Each row was made from one small tree. Brackets hold a mark, then the marks that hang from it, in alphabetical order. Every link used is in the known rows. Write each row's tree.
Known rows
[dezo [madesi [kepo futev pafif rolu]]]: [-10 -12 -28  -2 -20  -8  23  16 -31  12  16 -11  19 -18  -5  28 -11 -14
   4  13  -1 -17  41  41  29  -5 -14  20  -9  21  15  -2]
[dezo [futev dupu [nulan madesi rolu]] keso]: [ -2  -3 -28  -2  -1   7  31  15  15  18  -7 -16  12 -42  -7  -1 -15  -4
  16  12  20 -17  48 -16  25 -14 -14  12  31  22  -3 -20]
[loros rolu]: [ -1 -10 -17 -14  -9   1   2  22  -5  18   9  -3   3 -27  -6  14 -14   6
  16  21  16 -23  18  -6  21  -8  -7   9  15   3   4   5]
[rolu loros]: [ -6 -12  -6 -16  -1   7  -3  20   3  30  10 -16  -4 -27  -2  10 -18  -2
  17  10   6 -24   6 -15  31 -14   5  19  11  11   0  -3]
[futev dupu [kepo vatifa]]: [-15  -6  -4 -11   3   1  18  19 -10  48  -1 -12  14 -38 -12  -3 -22 -11
  11  15  10 -25  18 -15  22   1   4  14  15  11  -5  -7]
[kepo dezo pafif rolu vatifa]: [-15  -9 -19  -3 -10 -18  12  32 -34  45  28 -12  -7 -19 -17  30 -18   1
   3  12  17 -28  59  44   6   1  -5  11 -13  16   7  13]
[madesi [kepo rolu vatifa]]: [-10  -6 -17  -8  -4   3  12  14 -25  19  16 -13   7 -18  -8  26 -10 -10
  -6   9   9 -21  35  11  31   0  -6  10  -8   6   5   4]
[nulan [madesi kepo] rolu]: [ -8  -2 -26  -2  -9  13  20 -10  10   6   5  -7   3 -19  -9  18 -10   4
  -8   9   9 -26  35  -7  41 -18 -10  13   2   3  -3  -4]
[madesi [kepo [dezo dupu] futev pafif]]: [ -8 -10 -28 -14   4 -21  17  22 -28  27  16   1  20 -35 -13  25  -7 -14
   1   9   5 -15  51  30  32 -12  -3  27 -15  18   3  -9]
[vatifa [nulan madesi rolu]]: [-10  -7 -20 -10 -14  17  17  -3   1   8   8 -13 -10 -29 -14  -1 -27  10
  12   6   7 -28  38 -14  24 -25 -10  11  16   4  -4 -10]
[madesi [kepo pafif]]: [ -9  -4 -21 -14  -1   0   9  13 -18  20  19  -2  20 -29 -11  21  -6  -6
   5  16   6 -18  21  18  37 -10  -1  14 -11  13   5  -1]
[vatifa [nulan rolu]]: [-10  -9 -21 -16 -14  13  10   5 -10  16  10 -14  -3 -36  -9  -2 -21   9
  19   9   9 -28  30 -10  25 -21  -3  10  13   7  -2  -6]
[milud [kepo [dezo futev] pafif [rolu loros] vatifa]]: [-14  -8 -14   4  -5 -17  14  47 -24  42  17 -14 -14 -28  -5  22 -15   8
   4   3  13 -15  63  33  26  -5  -4  18   4  26   2  16]
[dupu [dezo keso madesi] [futev [nulan [rolu loros]]]]: [ -5 -10 -26   0 -11  13  16  14  12  21  -7  -6   7 -38   0   6   0   2
  35  11   6 -22  32 -17  21  -7 -23  -8  25  29   7 -21]
[madesi [kepo dezo futev pafif]]: [-12 -11 -29 -10   0 -22  13  18 -35  33  22  -7  24 -28 -14  25 -11 -12
  -4  12  -1 -21  46  32  31 -10  -6  24 -16  20   4   4]
[kepo dezo]: [-11  -7 -15 -16  -6  -4   1  16 -12  29  16 -10   0 -28 -13  12 -15   8
  11  17  10 -24  16  19  21 -13  -4  14  -1  14   9   3]
[pafif [loros rolu]]: [-12 -14 -16 -14  -7  -6  -1  27   3  21   7  -2   2 -22   1  20 -22   2
  24  17  15 -24  29   6  25 -17   4  15  16   6   5   8]
[milud [kepo [dezo futev madesi] rolu]]: [-12  -4 -17  -1 -24  -5  17  25 -18   9   8 -11  -8 -26  -2  12  -7  19
  11  13  11 -10  35  48  28 -12 -18  13  11  28  20   7]
[milud [kepo [dezo dupu] [futev nulan]]]: [-14  -1 -16 -17   0 -12  21  19 -19  32   8  -1   8 -41 -10   5 -17   1
   9  11   6 -13  44  13  33 -13  -9  21  17  29   5  -1]
[dupu [dezo futev keso [madesi kepo]]]: [ -1 -12 -26  -9  -4   5  15  21  -6 -10  -6  -9   9 -38   0  14   7  -1
  30  13   4   3  18  22  26  -7 -24   5  -3  20  19 -24]
[kepo [dezo dupu keso madesi] pafif rolu]: [ -2  -9 -33   2 -24 -14  27  34 -18  20  13  -5 -11 -29 -11  32  -8  -1
  25  19  28 -15  52  68  12  -9  -9  21  -6  23  20 -12]
[milud [kepo dezo [vatifa [nulan madesi]]]]: [-18   0 -13  -6   0   2  16  22 -18  22  13 -11 -20 -32 -23   5 -31  16
   2   3   5 -19  44  14  26 -14  -9  13  11  16   4   8]
[dupu [dezo madesi]]: [-12  -9 -11 -18 -10   9   5   9  -4   8   2  -5  -2 -31  -7   6  -5   8
  30  13  -1 -13   5  14  11  -5 -22   2   1  15  18 -14]
[milud kepo]: [-14   4 -11 -14  -5   9   8  12 -10  19   6  -5  -5 -30  -6   6 -16  18
  12  15   6 -14   8  10  37 -13  -8  10  14  15   7   9]
[futev dupu [kepo dezo] [nulan madesi]]: [-13  -2 -10  -8  -6  -3  28   4   1  50  13  -5  28 -37 -22 -14 -18 -17
   6  20  12 -37  37 -13  26  -9  -3  21  26  23  -6 -17]
[milud [kepo vatifa]]: [-18   2  -7 -10   3   7  10  21 -13  25   4  -9 -11 -30  -8  13 -23  16
   7  10   6 -11  19   6  31  -5  -5   6   9  14   6  14]
[milud [kepo dezo]]: [-15   2 -15 -12  -6  -2   7  16 -15  28  12  -5  -7 -31 -10   9 -14  19
   9  15   9 -19  19  26  34 -13  -8  15   9  20   9  12]

Write each row's tree
[-15  -9  -3  -9  -2   7   9  18 -12  32   1  -7  15 -33  -6   3 -17   6
  15  16   5 -18  11 -23  24  -5  -5  -9  13  11   1  -3] | [dupu [futev [kepo vatifa]]]
[ -6 -15 -36   7  -7 -12  24  45  -7  13   3  -6   4 -23  -5  44 -19 -11
  18  19  17 -10  48  41  31  -4   3  17  -5  15  17   1] | [dezo keso [madesi [kepo [pafif [loros rolu]] vatifa]]]
[-11  -6 -12  -5  -9   7  34   3  13  31  -3 -10  28 -42  -6 -17 -13  -7
  11  15  13 -23  42 -33  30 -13  -6  10  33  20 -10 -22] | [dezo [futev dupu kepo [nulan madesi rolu]]]
[ -4  -5 -34   5  -2 -10  25  11 -22  23  12 -13   8 -21 -15  21 -15 -21
  -9   5   8 -30  59  27  26 -10 -23  32   6  16   0  -6] | [nulan [madesi [kepo [dezo keso] [futev dupu] rolu]]]
[ -2 -17 -18   2  -4 -14  17  48 -15  39  17 -29  -3 -29  -3  22 -16 -12
  12   8  21 -19  62   8  20  -2   0  16  10  26   4  -2] | [kepo [dezo [futev nulan] keso] [rolu loros] vatifa]
[ -4 -14 -17   2  -7   0  32  39  -2  20 -17 -22  10 -44  -3   4 -18  -7
  27  18  15  -1  22   7  23   0  -4  13  17  22  12 -21] | [dezo [futev dupu [kepo vatifa]] keso madesi]
[-17  -5  -9  -5 -13   4  22   0 -16  33  16   8  26 -29 -11  -6   0  -5
  25  16   3 -29  46 -11  12  -6 -29 -12  20  23  -4 -20] | [dupu dezo [futev [kepo pafif rolu] [nulan madesi]]]
[-10  -8 -19 -18   2  -4  16   6 -23  21  16 -10  36 -29  -7  11 -12 -20
   0  14  -4 -19  29 -10  40  -9  -6  16   3  20   3  -6] | [madesi [kepo [futev nulan]]]
[-16 -13 -16 -10  -2  -7  23  13 -15  38   6 -20  14 -28  -6  14 -29  -7
   2  10   3 -21  53 -21  20  -2  -4   6   9  16  -2   5] | [kepo [futev [nulan rolu]] vatifa]
[ -3  -8 -14  -6   4   6  21  29  -3  21 -12  -2   3 -44  -4  11 -13   1
  29  17  20  -6  19 -13  25  -9  -3  -1  15  11   2 -22] | [dezo [dupu [futev [kepo vatifa]]] keso]
[-10  -7 -22  -7   5  -8  17  18 -36  32   9 -17  18 -25 -10  21 -16 -26
 -12   1   2 -26  53   7  25   5 -13  21   2  13  -2   2] | [madesi [kepo [futev dupu] rolu vatifa]]
[-13 -14 -18  -6  -4   1  13  30 -14  40  14 -19  -9 -34 -13  13 -29   1
  14   2   9 -26  54  -9  21 -11   9  13   3  11  -8   1] | [kepo pafif [vatifa [nulan [rolu loros]]]]
[ -4  -7 -15  -3  -7  11  12   4  -1  12  17 -11   1 -12  -7  20 -12 -13
  -4   5   6 -28  32  -3  39 -16  -9  23   6   7  -3  -6] | [nulan [madesi [kepo [rolu loros]]]]
[-22  -9 -15  -8  -3 -19  16  25 -13  62  12  -3  21 -36 -12   4 -20 -13
  21  18  12 -34  41  28  24 -13  12  28   9  22  -3  -4] | [futev dupu [kepo dezo [pafif loros]]]
[-13 -13 -17  -4  -8 -20  13  41 -33  35  22 -17  -3 -26 -12  26 -15   4
   6  10  17 -15  64  40   6  -1  -7   9 -11  20   9   8] | [kepo [dezo futev] pafif rolu vatifa]
[ -7 -12 -18  -4 -12  -9  18  17 -13  37  11 -12   7 -31  -7   9 -15  -1
  22  27  17 -22  15  16  29 -13   3  17   4  15   5  -6] | [futev [kepo [dezo keso]]]
[-11 -10 -24 -13   2 -11  13  14 -30  23  17  -7  27 -27  -8  23 -13 -14
   1  13  -3 -16  34  16  35 -10  -6  20 -11  16   2   0] | [madesi [kepo futev pafif]]
[ -2  -8 -31  -5   5  -8  25  13  -9   8   5  -6   4 -27 -13  24 -15 -12
   0   7   9 -13  46  17  33 -18 -14  29  -3  12   3 -16] | [nulan [madesi [kepo [dezo dupu keso] futev]]]
[-13 -17 -14 -12  -7  -6  14  23 -46  25  16 -26  -2 -25 -10  12 -35 -11
   9   0   0 -22  56   3   8  -6 -13  14   7  10   0   3] | [kepo futev rolu [vatifa nulan]]
[ -9  -2 -16 -13   6   2  24  12   0  19  13  -1  14 -33 -21  13 -13 -13
  -5   9  12 -19  48  -5  32  -9  -2  14   2  16   3 -16] | [futev [nulan [madesi [kepo [dezo dupu] vatifa]]]]
[ -8  -2 -16 -18  -5  15  14   6   8  18  -3   5  13 -43  -6   1  -5   6
  19  13  16 -19  30 -26  27 -15  -8  -6  23  16   0 -19] | [dezo [dupu [futev [nulan rolu]]]]
[ -7 -11 -11  -9  -1   3  26  11  -1  14   1  -7  17 -39  -3  -7  -4  -5
  34  19   8  -6  29 -14  20 -11 -20   2  17  20   2 -29] | [dupu [dezo [futev kepo [nulan madesi]] keso]]
[-12  -7 -12 -16  -8  14  -1  11  -3   6  -5   2   5 -34  -7   2   0  14
  31  11  -4 -14   6   2   9  -6 -32 -13  10  19  18 -15] | [dupu [dezo madesi] futev]
[ -1  -4 -35  -8   2 -11  18  27 -17  21  14   2  10 -38 -15  29   0  -9
  10  16  21 -14  40  40  35 -13   1  23 -14  16   8 -13] | [madesi [kepo [dezo dupu keso] pafif]]
[-10  -8 -18 -11  -6   6  12  17 -33  13  21 -16   7 -26 -13  17 -15 -13
   0   5   7 -24  44   6  30  -6  -4  11  -2   7   3  -3] | [madesi [kepo rolu [vatifa nulan]]]
[-12  -8 -19 -14   4 -13  12  22 -26  43   9  -9  18 -37 -13   9 -24 -12
  11  10   0 -23  37  11  14  -5 -12  24   8  19  -1  -2] | [kepo [futev dupu] pafif]
[-14  -5 -11 -11  -4  -4  19  16 -14  51   9  -4  23 -40 -14  -4 -15 -11
  18  21  11 -28  19   3  24  -6   2  19  14  16  -6 -11] | [futev dupu [kepo pafif]]
